Every row comes from one small tree of marks. The marks that hang from a mark follow it in brackets, in alphabetical order. Every link used is in the known rows. Which tree was each row made from?
(in the rows, 128 means zero)
Known rows
tanem{korol loled matodaz{vopes} nagu}: [ 73  80 104 102 111 110  43 107 215 123 115  95 156 105 197 200 153  86
 124  59 105 149  96 111 160 164 108 165  93]
dugu{korol loled{vopes}}: [ 61 147 175 116  92 122  87 123 115 121 134 133 170 138  86 103 147 148
 137 106 101 155  88 147  96 127 148 159 147]
nagu{tanem{matodaz}}: [153 154 107 130 137 162  92 110 143 113 154 131 142 104 139 111 141 127
 126 117 108 145 152 111 102 148 130 165 111]
nagu{tanem{korol matodaz}}: [129 125 108 146 129 172  68  96 145 118 169 125 165 121 150 119 158 109
 103 105  94 147 145 103 103 170 133 186  96]
refa{matodaz{dugu{korol} keto}}: [147 171 116 110 153 121 133 134 131 101 159 147 172 137 105 110 170 139
 176 125  93 146 121 176 143 174 166 165 134]
korol{tanem{nagu}}: [130 116 128 108 103 113 110 180 151 139 129 135 157 117 143 140 130 113
 156 128 119 148 126 118 131 137 143 126 119]
matodaz{dugu{korol} tanem{loled}}: [114 189 142 108 136  86 136 116 140 111  99 141 127 150 152 129 198 138
 167 127 147 163 117 185 142 171 114 182 166]
tanem{loled}: [118 142 122 111 129 106 111 129 138 118 115 127 112 124 149 150 156 110
 120 120 143 132 118 142 131 128 102 113 141]
dugu{loled{vopes} matodaz{tanem}}: [ 91 189 181 128 115 140 116  74 171 122 105 116 182 113  83  58 161 144
 178 124 127 169 111 130  93 127 152 148 151]
refa{matodaz{dugu keto}}: [159 168 122 121 164 123 141 113 152 113 151 131 153 128 122 109 160 138
 179 141 121 141 135 160 144 182 156 136 125]
refa{matodaz{dugu keto vopes}}: [134 138 113 125 159 130 151  95 173  97 143 118 164 113 137 110 149 148
 210 131 131 144 118 158 176 195 142 142 117]
dugu{matodaz{keto vopes}}: [128 134  96 127 141 190 145 118 173  86 125 119 172  65 124 106 124 132
 185  93 105 140 119 112 155 131 141 131 102]
matodaz{keto}: [142 137 116 134 141 155 126 156 126 111 133 133 140  96 145 120 127 132
 146 120 120 119 118 118 131 147 137 112 107]
vopes{loled matodaz{dugu{korol} keto}}: [ 94 169 101 107 128 108 149 113 111  84 112 114 149 152 105 153 167 151
 146 114 114 161  96 172 153 203 185 189 146]
tanem{korol matodaz nagu}: [106  93 113 111 113 124  52 125 185 147 135 108 157 122 160 174 134  94
 105  82  83 141 125 102 128 144 148 173  89]
matodaz{dugu keto vopes}: [116 133 119 134 146 148 164 120 158  98 122 119 139 100 162 121 139 156
 201 110 135 140 123 135 175 185 132 145 107]
matodaz{keto vopes}: [115 111 109 135 140 163 133 136 145  96 127 122 150  81 161 125 116 144
 178 109 129 124 104 113 164 163 122 121  97]
loled{vopes{matodaz{tanem}}}: [ 67 108 157 145 135 102 104  87 146 108  89  86 143 130  86 100 150 143
 153 155 138 150  95 124 141 183 145 154 154]
nagu{tanem{korol matodaz{keto vopes}}}: [115 110  91 155 139 209  73 107 165  84 163 118 190  72 188 121 148 124
 156  87  95 145 120  89 138 205 128 176  64]
refa{matodaz}: [143 133 124 120 141 114 116 102 143 128 149 128 153 138 102 120 138 119
 136 145 123 132 122 152 130 139 135 124 141]
refa{matodaz{dugu}}: [142 156 133 116 150  96 145  84 153 129 145 122 141 161 104 113 161 132
 159 148 128 149 143 172 140 160 147 150 149]
vopes{matodaz{dugu keto tanem{korol}}}: [ 97 131 130 147 159 140 138  88 155 104 112  98 163 136 146 110 184 133
 169 134 120 156 128 140 154 230 171 173 116]
dugu{loled matodaz}: [125 186 141 105 117 157 139  84 159 129 132 133 166 120  96  91 144 123
 140  98 101 158 141 141  87  84 159 130 133]
refa{matodaz{tanem}}: [148 153 138 135 151 112 120  90 152 130 128 130 163 136 117  97 153 132
 164 167 149 141 117 159 136 161 126 134 148]
nagu{tanem}: [148 147 121 144 128 157 139 125 122 112 146 153 134 117 126 108 135 134
 138 135 125 137 146 118 104 135 119 137 131]

Which tree is each row?
[104 178 136 129 141  79 157  34 177 113 102 111 160 163 136 124 169 165
 207 169 189 172  93 186 188 227 122 174 160]	refa{matodaz{dugu tanem vopes{loled}}}
[107 182 129 142 142 120 171  87 158  96  88 119 149 119 177 126 157 177
 217 145 188 158  89 151 187 237 123 165 125]	matodaz{dugu keto tanem vopes{loled}}
[140 148  97 107 129 164  57 184 123  93 159 128 199  82 149 108 163 120
 155 104  83 153 111 128 128 177 165 182  93]	dugu{korol{tanem{matodaz{keto}}}}
[127 140 110  78 115  99  46 167 186 130 123 114 151 100 178 168 162  85
 138  98 116 162 122 123 129 155 125 145 112]	korol{tanem{loled matodaz nagu}}
[ 93 154 126 132 131  93 137  66 133 112  82 100 138 154 116 139 153 145
 136 158 167 156  94 151 146 196 144 154 158]	vopes{loled matodaz{tanem}}
[ 75 102 127 116 122  88  83 100 188 128  85 102 145 140 161 178 174  87
 127 112 121 154 103 131 142 174 129 140 138]	vopes{matodaz{tanem{korol loled nagu}}}
[149 170 111 114 158 140 114 124 157 114 134 109 135 101 157 118 156 137
 163 105 110 144 142 130 139 187 159 173  97]	tanem{matodaz{dugu keto}}
[111 147 151 151 139 121 137  83 155 134 116 120 147 162 161 107 178 136
 158 143 146 155 135 149 145 196 133 181 127]	matodaz{dugu tanem{korol}}
[108 165 116 136 146 121 136  99 128  99  88 106 149 120 133 130 151 149
 157 150 159 147  85 140 150 212 155 136 138]	vopes{loled matodaz{keto tanem}}
[143 163  96 113 131 178 130 158 136  88 139 147 178  89  92 106 145 124
 151  91  73 138 120 130 123 109 166 153 119]	dugu{korol matodaz{keto}}
[ 74 170 161 106  94 145  97 104 144 110 132 127 191 125  49  85 157 134
 143  92  79 168 105 143  88  94 169 169 151]	dugu{korol loled{vopes} matodaz}
[104 105 136 126 119 114 136 118 188 132  86 127 146 103 167 144 113 141
 194 121 147 142 105 117 170 150 110 135 124]	matodaz{tanem{nagu} vopes}
[108 189 125 133 150 104 166  79 139 100  82 102 139 142 136 124 173 161
 180 154 161 166 107 160 160 238 165 163 146]	vopes{loled matodaz{dugu keto tanem}}
[ 88 159 145 100 126  86  53 122 171 108 127  85 143 126 139 113 207 115
 159 123 136 180 118 143 138 210 131 186 132]	korol{tanem{loled{vopes} matodaz{dugu}}}
[ 86 159 136 114 131  95 144  97 164  96  91 128 139 134 167 132 189 149
 198 117 157 166 103 180 176 182 100 185 154]	matodaz{dugu{korol} tanem{loled} vopes}
[ 85 144 154 146 155 112 135 101 154  95  91  90 146 118 107  86 168 159
 195 151 136 157 111 134 154 226 167 159 140]	loled{vopes{matodaz{dugu keto tanem}}}
[101 123 138 125 119  93  85 127 182 140  96 129 146 133 188 172 168  95
 133 111 135 144 106 129 136 161 103 134 126]	matodaz{tanem{korol loled nagu}}
[104 169 109 120 143 109 159  92 127  97 105 100 128 147 119 145 157 147
 151 133 139 155 111 153 153 213 173 156 139]	vopes{loled matodaz{dugu keto}}
[ 54 112 146  95 119  49 105 109 187 118  81  87 107 147 101 167 166 114
 147 111 118 162 110 141 149 171 144 145 161]	tanem{loled{vopes{matodaz{dugu}}} nagu}
[ 88 112 125  97  97 107 134 156 168 115 123 136 175 132 147 144 154 138
 203 104 107 174 118 149 174 164 148 192 126]	matodaz{dugu{korol{tanem{nagu}}} vopes}
[104 189 144  87 119 124 104  91 146 128 144 126 163 147 133 113 169 141
 145  83  90 177 139 172 101 145 170 211 129]	tanem{matodaz{dugu{korol loled}}}
[ 90 183 149 114 105 169  97 130 139  94 138 136 204  93  65  78 153 140
 163  81  70 159  95 132  89 113 179 156 128]	dugu{korol loled{vopes} matodaz{keto}}
[ 87 155 154 107 132 113 155  63 141 125 119 104 136 164 110 112 158 140
 150 117 114 172 146 165 110 150 176 153 150]	vopes{matodaz{dugu{loled}}}
[ 86 157 174 114 120  52 112 120 193 131  72 116 112 135 145 144 175 134
 184 135 157 161 102 143 147 182 109 152 161]	matodaz{dugu tanem{loled{vopes} nagu}}
[ 84 158 157 115 120 128 162  67 162 125 122 118 145 140 154 109 142 157
 189 106 141 167 132 157 137 153 135 151 130]	matodaz{dugu{loled} vopes}
[135 156 128  99 128 102 119 127 131 111 166 140 187 165  98  99 189 127
 175 154 107 174 133 192 143 179 162 186 151]	refa{matodaz{dugu{korol{tanem}}}}
[ 96  97 133 153 142 134  99  55 178 117 135 112 198 138 147 114 159 126
 173 143 142 148  98 145 169 196 118 155 122]	refa{matodaz{tanem{korol} vopes}}
[106 199 171 137 130 166 111  99 169 106 113 123 193  80  99  50 158 150
 198 117 118 161 103 120  95 146 158 131 130]	dugu{loled{vopes} matodaz{keto tanem}}
[122 199 134  93 133 146 101 122 141 110 147 130 175 114 146 108 168 147
 163  78  83 166 126 159 104 162 181 195 108]	tanem{matodaz{dugu{korol loled} keto}}
[ 45 122 170 122 110 110  97  81 137 118 114  90 153 140  77 101 141 135
 134 119 108 159 101 132 102 145 164 130 151]	dugu{loled{vopes{matodaz}}}
[100 147 115  96 134 112  90 102 188 100 125  90 151 112 186 131 193 117
 184 108 142 184 123 155 171 206 114 188 116]	korol{tanem{loled matodaz{dugu vopes}}}
